Each row was made from one small tree. The marks that hang from a mark follow it in brackets, in the order of their numbers. Every link used is in the known rows. Write each row's tree.
Known rows
J_217[J_956[J_961]]: [-19  -3  -6  -7  17  -7 -15   2  -1  -3   1   4   0   1   5   4  -7   0
  -8  -7 -28 -11  23]
J_956[J_217 J_961[J_312 J_599 J_866]]: [  0  -8   5   2   4  -5  34  -7   5  11   4   4   4   2 -21   1   6   3
  15  -5  15  -7  -1]
J_984[J_217[J_956] J_961]: [-19  16  -5  -2  34  -6 -37   9  12 -30  14   0   6  -2  -4  15 -19   8
 -43  -5 -25  -9  -1]
J_217[J_956[J_961[J_312[J_306]]]]: [-10 -13  -6   3   7 -18  -4  -3  -1   4 -14  11  -9  -4  14  15 -22  11
   4  -8 -38 -10   3]
J_312[J_961[J_599]]: [ -1   3  -4  -3   2  -3  -4   3 -11   3  12 -10  -1   3  22 -24  18  -6
   1   2 -21  -8   0]
J_961[J_312 J_599 J_866[J_406] J_956]: [  6  -4   5   7 -30  10  34  -4   3  -1 -26   1  -3   4  10  16  11 -14
  14  15  64  64 -13]
J_961[J_312 J_866 J_956]: [  3  -8   5   4  -9  12   7   3  11 -18 -27   7   5  -4   9  23   2 -19
  11   4  45   7 -14]
J_866[J_406 J_961[J_599 J_956]]: [  9   8  -2   5 -30   8   6  -5  -1 -11  -5  -5  -6   5 -24 -10   6  -6
 -17  15  22  46  12]
J_956[J_217 J_961[J_312]]: [  3 -12  -1   4   6  -6  -3  -2   9  -2   5  14   2  -7 -44  -3 -14  -6
   8  -6 -19 -43   6]
J_217[J_956[J_961[J_866]]]: [-17  -3  -1  -8  18  -5   4   0   1  -1 -10  -1   3   4  21  21   7   5
  -4 -10   2  -3  12]
J_956[J_217 J_961[J_866[J_406]]]: [ 13  -4   0   0  -5   5   3  -4   2  13  -1   4   3   1 -31   8   7  10
   3  -7  13 -19   4]
J_591[J_599 J_956]: [-14  13  -1  -6   7  -3 -33   8   8 -16   9  -4  -2 -13  20   1 -18 -16
 -19   7 -13   4 -11]
J_591[J_599 J_956[J_961]]: [-17   3  -4 -10  13 -11 -23   4   6  -1  19  -4  -6 -14   0  -7 -16  -5
 -20  -3 -21   0   0]
J_984[J_961[J_599 J_956]]: [ -5   7   2   3   9   9  -6   5   5 -18  15  -8   5   2   0 -16   2  -2
 -18   4   0   4   9]
J_956[J_961[J_312 J_599]]: [-13  -9  -1  -6   4 -12  22  -4   0  -1  -2   6  -9   1  -2 -16   4  -7
  10  -4  -3 -21   8]
J_866[J_961[J_312]]: [ -1  -3  -2   2  -8 -11   3  -2  13 -35 -25   6  -6  -5 -10   6  -1 -17
 -10   0   6 -39  -5]
J_961[J_866]: [ -2   4   4  -8   7   7 -10   5   4 -17 -19   1   3   2  30  10  13 -11
   3  -8  19 -47  -6]
J_591[J_956]: [-10  11  -4 -11  11   1 -43   9   3 -14  -8   4  -4 -11  14   3 -19 -17
  -1   2 -18 -30  -5]
J_312[J_306 J_961[J_599 J_866]]: [  9   1   0  -2  -2  -4   6   1 -17  16  -2 -13  -5   5  49  -6  16  16
  10  -6 -15  -8 -18]
J_312[J_961[J_866]]: [  4  -4  -1  -3   4   1  -4   5  -4  -2  -9  -9   2  -1  31   5  23  -4
   3  -8   7 -26 -14]
J_866[J_961]: [  0   6  -2  -5   1  -3 -17   1   6 -30 -13   0  -2  -1  -8  -5   2 -11
 -19  -4  -5 -50   7]
J_866[J_406]: [  4   4  -5  -4 -12   5 -21   2  -1 -13 -16   5  -5   1   8   0   2 -13
   0   1   3 -30   4]
J_591[J_599]: [ -7   7   3  -1   4   1 -18   5   7 -22  10  -3   1  -3  20  -9   0 -16
 -18   2  -7 -24   0]
J_820[J_406]: [ -4   1   3  -9  13  -4 -12   2   2 -18  -3   2  -7   5 -12  -7  -2 -20
  -1   8  -5 -51  10]
J_591[J_599 J_956[J_217]]: [ -2  15   2   3   9   3 -39   7  12  -7  26  -2   8 -15 -15   1 -29  -8
 -19  11 -25  10  -9]
J_956[J_217 J_961[J_312 J_599]]: [ -2  -6   1   3   4  -7  16  -5   4   8  16   9   2   0 -37 -16  -7  -1
  10   0 -16 -17   9]
J_956[J_217 J_961[J_599]]: [ -1   5   1  -3  10   0  -4  -2  -3  13  29   3   5   3 -33 -28  -3   5
   2  -3 -28 -30  21]
J_217[J_956[J_961[J_599]]]: [-24   4  -4  -7  16  -8   5  -2  -7   6  11  -2  -1   7  12  -8   0   3
  -5   0 -26  16  27]
J_312[J_961]: [  4  -3  -6  -2   4  -1 -22   7  -6  -7   2  -4  -1  -4  17 -12  11  -9
  -1  -4 -24 -37  -2]

Which tree is each row?
[ 12  -4   3  14  -9  14 -17   4  14 -13   2  14  12  -8 -40   5 -23 -16
   7  11   2   2  -2]
J_961[J_312 J_956[J_217]]
[ 15   5   1  12  -7  15 -11   4  -7  15  34  -7  13  -1 -29 -24  -1   2
   1  15 -22  40   4]
J_312[J_961[J_599 J_956[J_217]]]
[ -7  10  -3  -7  16  -3 -21   1  -3  17  29   1   1  -6 -35 -19 -21   3
   1   2 -35   0  10]
J_591[J_956[J_217 J_961[J_599]]]
[ 12   0   2   1 -20  19  -6   2   3  -7 -23   1   1   2   7  17   9 -10
   3   6  47  25  -4]
J_961[J_866[J_406] J_956]
[ -4  15   5  -1  17  11  -6   7  10 -17  18  -7   8   3 -10   4   0   9
 -30  -1  33  25 -12]
J_984[J_217 J_961[J_599 J_866 J_956]]
[  9   1   2  -1  -8   2  22  -8  -4  22  10  -2   2   8 -24  -4  13  13
   7  -2  17   7   8]
J_956[J_217 J_961[J_599 J_866[J_406]]]
[-16  -8  -4   1   5 -20  17  -6  -8  13  -4   6  -9   3  20   2 -17  15
   8  -2 -35  18   8]
J_217[J_956[J_961[J_312[J_306] J_599]]]
[-18   7  -5 -16  15  -9 -15   2  -5   9  10  -1 -10  -5   1 -16 -11  -5
   1  -2 -24  -5  10]
J_591[J_956[J_961[J_599]]]
[ 28  -7  -3   9 -27  10  -9   2 -13  18 -15  -7  -5  -2  20  13   7  15
   6   1   8  35 -20]
J_312[J_306 J_961[J_866[J_406] J_956]]
[  2  -7  -3  -8  -5  -1   8  -4  -1   4 -17   1  -8   3   4   8  18   2
   4 -12  26 -24   3]
J_956[J_961[J_866[J_406]]]
[  7   6   4   1 -23  17  13  -1  -4   3 -13  -4   1   8  14   6  14  -7
   6  13  51  52  -1]
J_961[J_599 J_866[J_406] J_956]
[-18 -13  -1  -2  10 -13  23  -3   8  -4 -23   5   0  -1  17  33   3  -2
   5  -8  15  12   0]
J_217[J_956[J_961[J_312 J_866]]]
[ 19   9   7  10 -21  22   8  -2  -1  12   5  -2  11   6 -22   5   4   0
   6  16  37  57   0]
J_961[J_599 J_866[J_406] J_956[J_217]]
[ -3  -1   0 -10  -8  -3  27  -7  -8  14  -8  -4  -9  10  11  -3  24   5
   6  -6  29   4   7]
J_956[J_961[J_599 J_866[J_406]]]
[ -2 -11   2  -4  -1 -14  29  -7  -5  13 -15   3 -12   4  24   1   4  13
  19 -13   5 -19  -9]
J_956[J_961[J_312[J_306] J_599 J_866]]
[  1  -1   3   0 -21  -2  36  -6   2  -4 -31   1  -7   5  28  16  18 -13
  16   6  50  21 -15]
J_961[J_312 J_599 J_866[J_406]]
[ -4 -12  -1  -4 -16 -11  46 -10  -1  11 -21   1 -11   5   7   7  20  -2
  14  -4  42  18  -5]
J_956[J_961[J_312 J_599 J_866[J_406]]]
[  8  -6   0   6   1 -11   8  -7  -3  19  14  10  -4   0 -25 -16 -20  17
  14  -5 -39 -25   3]
J_956[J_217 J_961[J_312[J_306] J_599]]
[ 18   0  -3   2 -20  -4  15  -4 -20  24 -10 -13 -10   6  43  -2  20  18
  12  -2   0  20 -19]
J_312[J_306 J_961[J_599 J_866[J_406]]]
[ 13 -12  -2   8   2 -10 -12  -3   2   9   4  15  -3  -7 -33  -4 -26  13
  12 -10 -42 -54  -2]
J_956[J_217 J_961[J_312[J_306]]]
[-24  -8   1  -3   8 -14  42  -7   1   6 -14   0  -1   5  26  20  10   1
   9  -2  19  39   4]
J_217[J_956[J_961[J_312 J_599 J_866]]]
[  8  12   6   8  -4  21 -18   4   1   0  25   3  14   2 -31 -18 -13  -6
   1  15  -8  20  14]
J_961[J_599 J_956[J_217]]
[  6  -4   3  -3  13   5  -5   0   4   5   7   3   9   0 -25   2   4   6
   3 -13  -2 -46   6]
J_956[J_217 J_961[J_866]]
[ -4  -5   6   8   1   3  30   0  13 -20 -10  -6   6   0  15  13  11  -3
  -6   3  44  27 -15]
J_984[J_961[J_312 J_599 J_866 J_956]]
[ 24   4   0  15 -10  12 -20   3 -15  27  32  -5   7  -2 -19 -23 -14  19
   5  11 -45  31  -3]
J_312[J_306 J_961[J_599 J_956[J_217]]]
[  8   3  -4   0  -1  -6 -11   2 -19  15   9  -8  -8   2  33 -25   3  12
   6  -3 -45 -19  -6]
J_312[J_306 J_961[J_599]]
[ 20  -1  -1  13  -5  16 -31   8  -1   6  24  -1  15  -8 -35 -11  -7  -1
  -3   9 -26  10  -1]
J_312[J_961[J_956[J_217]]]
[ -9 -14  -1   1   7 -16  13  -4   0   7 -25   6  -5  -1  29  33  -9  16
   9 -12  -9   4  -7]
J_217[J_956[J_961[J_312[J_306] J_866]]]
[-22   1   1  -9  15  -6  22  -3  -5  10  -1  -7   2  10  27   9  12   7
  -1  -5   4  26  17]
J_217[J_956[J_961[J_599 J_866]]]
[ 17   3   5  12  -7  18   6   3  -5  18  23 -11  16   1 -14  -7  11   7
   5  11   9  47  -6]
J_312[J_961[J_599 J_866 J_956[J_217]]]
[  9  -1   2  11 -22  -3   9  -5   1 -12 -14   2  -9  -1 -10  -5 -14   3
  -5   9  -2  23  -5]
J_866[J_961[J_312[J_306] J_599 J_956]]
[  0   9   2   1  20  13 -25  10  15 -25   7  -2   9  -2 -15  17  -6   7
 -33  -7  28  -3 -17]
J_984[J_217 J_961[J_866 J_956]]
